Each row was made from one walk, in order. Every step used is in the known rows, and no mark comes twice. Write each row's walk.
Known rows
supon -> zubig -> dogez: 6; -25; -27; -21; 32; -19; -29; 32; -1; 24; -12; 2; 11; 13; 5; -20; -13; 4; -2; -1; -51; -39; 13; -2; -6; -42; -21; 7; -15; -33; -38; 9; -22; -7; 15; -1; 1; -36; 40; -11; 16; 17; -32; 25; -19; 2; 38; -23; 24
supon -> zubig: 18; -29; -14; -17; 12; -8; -34; 7; 16; -1; -24; -16; 17; 15; -2; -17; 8; 10; 14; 11; -20; -45; 32; -4; -21; -11; -18; -14; 8; -65; -20; 15; 9; -16; 2; -6; -14; -30; 29; 20; 40; 2; -14; 0; -17; 0; 7; 4; 15
supon -> sopakes: -4; -30; 1; -20; -2; -16; -29; 0; -55; 5; 14; -3; 39; 9; -1; -19; 12; 13; 43; -31; -21; -14; 18; -7; -42; -19; -5; -10; 12; -23; -2; -15; 15; -13; 1; 8; 7; 3; -45; -4; 70; -34; -29; -38; 3; -17; 24; -40; -37
dogez -> reni -> digi -> gizo: -25; 10; 0; 18; 12; 7; 52; -31; -13; 1; 7; 0; -19; 8; 30; -19; 5; 21; -9; -5; 19; -31; -25; -5; 23; -17; -23; -16; -29; 29; 20; -10; 6; -5; 13; 34; -2; 7; -50; 6; -22; 7; 9; 9; -13; -17; -27; 2; 19
sopakes -> supon -> zubig -> digi -> gizo -> dogez -> reni: 57; -17; -40; 28; -12; -19; -44; -15; 4; -2; 13; -19; 22; -2; -18; 13; -10; -21; -18; 12; 48; 19; 23; 1; -15; 63; 28; -1; -20; -24; 5; 8; 4; -3; 5; -60; -45; -14; 27; 25; 15; 0; 47; -5; 4; 9; -38; 12; 16
sopakes -> supon -> zubig -> digi -> gizo -> dogez: 54; -8; -38; 24; -16; -28; -58; 14; 10; 15; -2; -53; 36; -10; -35; 9; -3; 3; 0; -9; 40; 13; 52; 12; -17; 54; 40; 24; -3; -81; 10; 19; 13; -10; -22; -28; -37; -30; 20; 29; 38; 24; 53; 15; -13; 26; -18; -6; -11
digi -> gizo -> supon -> zubig -> dogez -> reni: 48; 12; -16; 19; 3; 6; 20; -3; 21; 20; -19; 31; -15; 1; -5; 25; -30; -13; -50; 12; -17; -3; -22; 1; 42; 23; -19; 11; -4; 50; -26; 17; -16; -2; 15; -29; 49; -11; 31; 8; -50; 25; -15; 20; 14; 22; 13; 35; 54
sopakes -> digi -> gizo -> dogez -> reni: -43; 26; 14; -15; 2; 16; 24; -3; 19; -66; 36; -33; -9; -36; 13; 4; 18; -6; -16; 59; 37; 23; -26; 4; 22; 12; 0; 20; -23; 55; 47; -14; 6; 31; -6; -31; -17; 32; 17; -20; -51; -29; 10; -10; -3; 34; -6; -12; -11
gizo -> dogez: -64; -11; -12; -26; 50; 18; 1; 40; -28; -37; -2; -41; 19; 2; 16; 7; 23; 9; 18; 1; -18; 17; 9; 3; -35; -35; -31; 16; -35; -41; 4; -24; 5; 6; 1; -44; -17; -13; 27; -32; 41; -26; 2; 4; -14; -3; 39; -24; -19
reni -> supon: -44; 3; 28; -11; 9; 18; -8; 9; 4; -10; -24; 12; -16; 12; -13; 6; 22; 9; 6; -12; -37; 10; 24; -8; -31; -38; -28; -17; 30; -35; -9; 12; -10; 2; -2; 24; -18; 4; 11; -11; 17; 0; -6; 4; 4; -52; 14; 12; -14
sopakes -> supon: -18; -20; -27; 9; 0; -13; -60; 26; -38; -37; -7; -10; 2; 5; -28; 6; 24; 5; 4; 2; -2; -12; 47; 10; -39; -44; -20; 20; -3; -68; 11; 29; 8; -4; -5; 5; -36; -25; -15; -4; 34; 2; 18; -10; 6; -15; -7; -21; 6
supon -> zubig -> digi -> gizo: 64; 19; -8; 13; -29; -24; -8; -7; 35; 48; -25; -23; 7; 9; -2; -26; -18; 37; 19; -23; 41; -31; 14; 10; -9; 47; 57; -7; 35; -54; 10; -11; 13; -19; -5; 18; -20; -5; 16; 54; 30; 42; 34; -10; -23; 18; -15; -7; -13
gizo -> dogez -> reni: -60; -17; -14; -13; 63; 21; 24; 13; -46; -47; 25; -16; 6; -3; 38; 24; 28; -14; 6; 22; -19; 9; -6; -25; -24; -25; -37; -2; -52; 17; -7; -23; 9; 5; 20; -59; -15; -5; 33; -44; -6; -52; -16; -15; -2; -15; 20; 6; 8
digi -> gizo -> supon -> sopakes: 30; 10; 17; 18; -37; 3; -3; -15; -8; 19; -12; 9; 20; -5; -22; 18; 0; 15; 20; -37; 9; 31; -3; 5; 2; 37; 18; 8; 37; 10; 9; -6; 20; -11; -21; 5; 55; 14; -64; 25; 41; -1; -22; -27; 24; 5; 16; -17; -25
sopakes -> digi -> gizo: -17; 46; 23; -13; -37; -10; -12; -8; 34; -31; 2; -20; -14; -29; -15; -27; 14; 24; 4; 26; 42; -24; -10; 37; 32; 5; 41; 23; 33; -10; 54; -6; 8; 11; -20; 31; -22; 22; -18; 17; -29; 15; 21; -13; -13; 31; -4; -41; -18
zubig -> dogez -> reni -> supon -> sopakes: -14; -39; 26; -11; 14; -5; -2; -17; -49; 7; 33; 67; 8; 14; 3; -2; 6; -29; -5; -19; -79; 33; -23; -18; -14; -40; -22; -14; 9; 57; -42; -18; -30; 7; 21; 4; 26; 21; -12; -54; -14; -33; -39; -9; 18; -34; 16; 7; -7
zubig -> dogez -> reni -> digi: -66; -19; -23; -14; 48; 6; 42; 16; -48; 7; 7; 18; -26; 23; 44; -22; 6; 3; 14; 0; -42; -51; -31; -15; 11; -87; -50; -6; -54; 36; -13; -6; -16; 7; 32; 43; 1; -13; -13; -51; -27; -13; -14; 18; -12; -26; 6; -12; 22
zubig -> dogez -> reni -> supon -> sopakes -> digi -> gizo: 10; 1; 49; -20; -30; -14; 4; -35; 14; -7; 40; 49; -12; -18; -17; -16; -10; -14; -21; 25; -32; 52; -36; 2; 38; 7; 16; 0; 35; 88; 6; -10; -31; 27; -3; 21; 30; 43; -28; -22; -54; -4; -16; -7; 14; 11; -11; -8; -18
sopakes -> supon -> zubig -> dogez -> reni -> digi -> gizo: 42; -7; -39; 28; 8; -19; -26; -3; -12; 24; -2; 3; 2; 7; -26; -20; -17; -14; -44; 4; -8; -32; 12; -2; 42; -34; -20; 15; -42; 12; -17; 42; -24; -10; 5; 14; 0; -28; -34; -6; -25; 25; -1; 53; -10; 17; -46; -3; 53
sopakes -> supon -> zubig -> digi -> gizo: 73; -1; -31; 35; -44; -33; -71; -8; 21; 17; -9; -19; 13; 1; -41; -24; -12; 17; 6; -19; 51; -26; 39; 24; -22; 61; 46; 15; 27; -77; 18; 18; 12; -21; -10; 16; -42; -29; -4; 48; 41; 52; 55; -9; -10; 17; -38; -9; 2

Which walk is each row?
29; 7; -14; 15; -7; 15; 14; 30; 33; 72; -58; -6; -15; 10; -3; -15; -25; 15; -13; -22; -15; -23; -2; 12; 53; -7; 2; 3; -5; -1; -14; 29; -5; -11; -18; 42; 53; -10; -20; 10; 1; 43; -18; 58; -12; 27; 14; 14; 32 : reni -> digi -> gizo -> supon -> zubig -> dogez
-47; 17; -10; -1; 32; 26; 32; 22; -6; 11; -4; -61; 2; -2; 19; -9; 15; 22; 4; -14; 2; -6; 4; 5; 7; -21; -15; 6; -43; -13; 16; -13; 15; -4; -21; 4; -5; 3; -34; 0; 33; -13; -1; 40; -25; 20; 10; -28; -14 : reni -> digi -> gizo -> dogez
15; 39; 8; 35; -42; 2; 23; -2; 12; 39; -34; 8; -19; 3; 12; 13; -6; 28; 33; -33; 62; -3; 3; 33; -6; 58; 52; 0; 45; -21; 36; -23; 36; 1; -18; 37; 13; 6; -3; 44; 1; 48; 51; -26; 11; 11; 0; 9; -26 : zubig -> digi -> gizo -> supon
-42; -4; 9; -9; 23; 11; 21; 2; -23; -18; -1; 56; -28; 9; 12; 14; 3; -20; -20; 4; -75; 12; -23; -7; -6; -65; -38; -2; -4; 33; -35; 2; -43; 10; 27; -3; 1; 0; 39; -52; -40; -3; -21; 20; 11; -52; 9; 32; 15 : zubig -> dogez -> reni -> supon
-10; -30; -29; -16; 39; -6; 18; 17; -18; 35; 2; 14; -4; 25; 27; -31; -13; -6; -2; -4; -36; -59; 5; -21; 14; -66; -40; -26; -46; 22; -29; 9; -9; 0; 35; 29; 5; -26; 2; -18; -13; -7; -31; 34; -12; -9; -5; 11; 43 : supon -> zubig -> dogez -> reni -> digi
28; -39; -51; -5; 25; -35; -66; 9; -38; -17; 7; 20; 10; 11; -27; -2; -9; -31; -35; 18; -44; -20; 18; -14; 1; -40; -41; 15; -27; -7; -25; 46; -26; 1; 30; -24; -16; -43; 27; -29; -15; 0; -10; 16; 1; -11; -22; 13; 52 : sopakes -> supon -> zubig -> dogez -> reni
15; -15; 25; -9; 11; 2; -4; -29; 25; -10; -19; 34; -3; 18; -16; 9; 4; -22; -5; 2; -33; -5; 11; -31; -16; -4; -27; -47; 25; -6; -43; 33; -12; -4; 11; -7; -13; -2; 52; 4; -13; -11; -17; 7; 13; -43; -29; 50; 23 : dogez -> reni -> supon -> zubig
0; 0; 6; 22; -9; 18; 53; -9; -49; 64; 11; 36; -8; 14; 20; -1; -20; -10; -7; -41; -10; 16; -36; -12; 36; -4; 7; -10; -32; 71; -5; 9; -3; 4; 7; 39; 74; 2; -83; -14; -9; -8; -41; 1; 19; 14; 5; 1; 8 : zubig -> dogez -> reni -> digi -> gizo -> supon -> sopakes
-17; 31; 8; 28; -15; 38; 62; -19; -1; 17; -17; 11; -28; 6; 5; 13; 9; 5; 0; -2; 27; -9; -15; -9; 36; 8; -15; -27; 1; 37; 11; 15; 15; -1; -2; 34; 27; 12; -48; 19; -31; 14; 7; 7; 16; 1; -21; 28; 26 : dogez -> reni -> digi -> gizo -> supon
-44; -9; -26; -10; 44; -9; 23; 14; -57; -24; 20; 32; -9; 7; 29; -1; 2; -5; -8; 9; -54; -16; -25; -3; -6; -60; -43; 18; -27; 38; -19; -15; -13; 6; 47; 2; 3; -12; 45; -58; -30; 4; -17; -7; -1; -20; 24; -3; 29 : zubig -> dogez -> reni
-24; -23; 56; -44; -44; -14; -44; -16; 20; -15; 17; 21; 22; -4; -32; -21; 19; 5; 50; 1; -11; 10; 25; 5; -20; -4; 36; -25; 65; -5; 5; 4; -2; 15; -30; 44; -8; 33; -29; -9; 34; -30; -11; -41; 17; -21; -2; -33; -64 : reni -> supon -> sopakes -> digi
-29; 33; 21; 12; 31; 39; 35; -19; 4; -43; 9; -3; -21; -10; 3; 36; 4; -21; -40; 5; -24; 66; -21; -6; -1; 9; -19; -2; -7; 32; -6; -24; -23; 4; 0; -43; -4; 29; 27; -18; -38; -28; -8; 20; 4; -42; -4; 24; -1 : digi -> gizo -> dogez -> reni -> supon
8; -16; -31; -23; 37; -24; -3; 13; -21; 1; 2; 25; -3; 9; 14; 1; -17; -16; -12; 5; -45; -36; -3; -21; -2; -40; -40; 1; -26; 23; -34; 13; -21; 1; 37; -24; 8; -31; 47; -32; -24; -12; -30; 12; -7; -7; 12; 10; 40 : supon -> zubig -> dogez -> reni
-4; 38; 36; -4; -58; 8; 6; 4; 53; -16; -25; -7; -22; -25; -25; 7; 6; 16; 1; 14; 60; -7; -2; 33; 44; 26; 37; 14; 48; 13; 50; 8; 22; 23; -38; 35; 18; 22; -14; 39; -28; 27; 27; -19; 17; 41; 0; -2; -21 : sopakes -> digi -> gizo -> supon
-4; -5; 33; -27; -15; -11; -3; -29; -3; -39; 72; -22; 23; -36; -5; -9; 14; -15; 7; 40; 40; 42; -21; -7; 11; 43; 25; 7; -16; 62; 36; -15; 13; 20; -13; -32; 5; 37; -37; -13; -13; -59; -12; -44; 5; 34; -4; -39; -39 : supon -> sopakes -> digi -> gizo -> dogez -> reni
-15; -9; 32; 0; 15; 29; 15; -48; -24; -23; 40; 9; 19; -8; -9; 23; 9; -27; -27; -12; -27; 87; -13; -18; -13; 29; -3; -8; -3; 42; -18; -22; -21; -2; -8; -46; 16; 37; -27; -14; 4; -45; -24; -8; 22; -24; 0; 17; -24 : digi -> gizo -> dogez -> reni -> supon -> sopakes
-28; 21; -5; 9; 34; 15; 36; -1; -26; -47; 25; -25; -5; -22; 19; 21; 7; -5; -31; 19; -3; 31; -22; -10; 1; -1; -27; 23; -53; 29; 3; -24; -8; 5; 5; -56; -6; 5; 16; -22; -18; -24; -8; 3; -6; 1; -1; 3; 13 : digi -> gizo -> dogez -> reni
51; 18; 28; -9; -63; 5; -16; 1; 93; -4; -41; -18; -6; -20; -33; -5; -7; 4; 2; 27; 44; -22; 21; 17; 42; 49; 44; 8; 54; -10; 26; 36; 23; 8; -36; 23; 12; 10; -4; 54; -18; 36; 7; -6; 4; 46; -10; 1; -3 : sopakes -> digi -> gizo -> supon -> zubig
6; -37; 14; -15; 15; -1; 3; -2; 24; 7; -4; 7; 11; 18; 12; 13; -3; -27; 22; -6; -1; 29; 23; -26; -48; 17; 4; -49; -7; -14; -45; 5; -4; 6; 8; -33; -31; 2; 75; -1; 6; -24; 25; -5; 5; -51; -20; 42; -12 : gizo -> dogez -> reni -> supon -> zubig -> digi
51; 18; 8; 16; -28; 11; 0; 3; 53; 24; -52; -12; 1; -3; -18; 17; -15; 14; -13; -8; 15; -5; 14; 7; 15; 46; 20; -4; 35; -22; -5; 28; 7; -26; -19; -7; 22; -8; 1; 47; 16; 39; 0; 12; 9; 24; 7; 21; 25 : digi -> gizo -> supon -> zubig
-29; 24; -7; 1; 36; 19; 10; 22; -5; -30; 6; -48; 6; -18; 10; 5; 5; 17; -13; -8; -5; 28; -5; 13; -11; -8; -11; 27; -28; -20; 18; -28; -5; 1; -18; -41; -2; 9; 21; -12; 28; -5; -2; 14; -17; 12; 33; -21; -7 : digi -> gizo -> dogez
-5; 18; 27; 19; 2; 23; 41; -16; 7; -4; 7; 12; -16; -1; 26; 22; 0; -17; -12; -9; 14; 58; -21; 9; -13; 38; 14; -8; 4; 13; 3; -30; -15; 6; -6; -12; -21; 36; 38; 10; -24; -7; 28; 1; 6; -36; -11; 34; -28 : zubig -> digi -> gizo -> dogez -> reni -> supon
-14; 19; -11; 13; 17; -4; 17; 19; -12; 15; 5; -45; 2; -5; 32; -1; 3; 23; 28; -14; 27; 11; -11; 25; -24; 31; 38; 26; -6; -24; 30; -38; 17; -6; -7; -15; -23; 7; 18; 18; 32; 12; 38; -13; -21; 9; 12; -17; -36 : zubig -> digi -> gizo -> dogez
9; 8; 33; -31; -55; -24; -25; -25; 19; -8; 31; -22; 21; -30; -14; -31; 16; 15; 21; 0; 37; -4; 0; 11; 15; 26; 49; 6; 47; 10; 50; -12; 11; 5; -22; 33; 2; 37; -75; 18; 22; -8; -1; -44; 2; 36; -9; -59; -45 : supon -> sopakes -> digi -> gizo
45; -14; -5; 3; -29; -13; -6; 14; 37; 48; -57; 13; 11; 30; 2; 2; -10; 11; 57; -28; 42; -32; 34; 6; -24; 39; 27; -29; 36; -59; -15; 19; 37; -9; -11; 34; 5; -14; 30; 38; 42; 30; 31; -32; 8; 3; 2; 26; -13 : gizo -> supon -> zubig -> digi
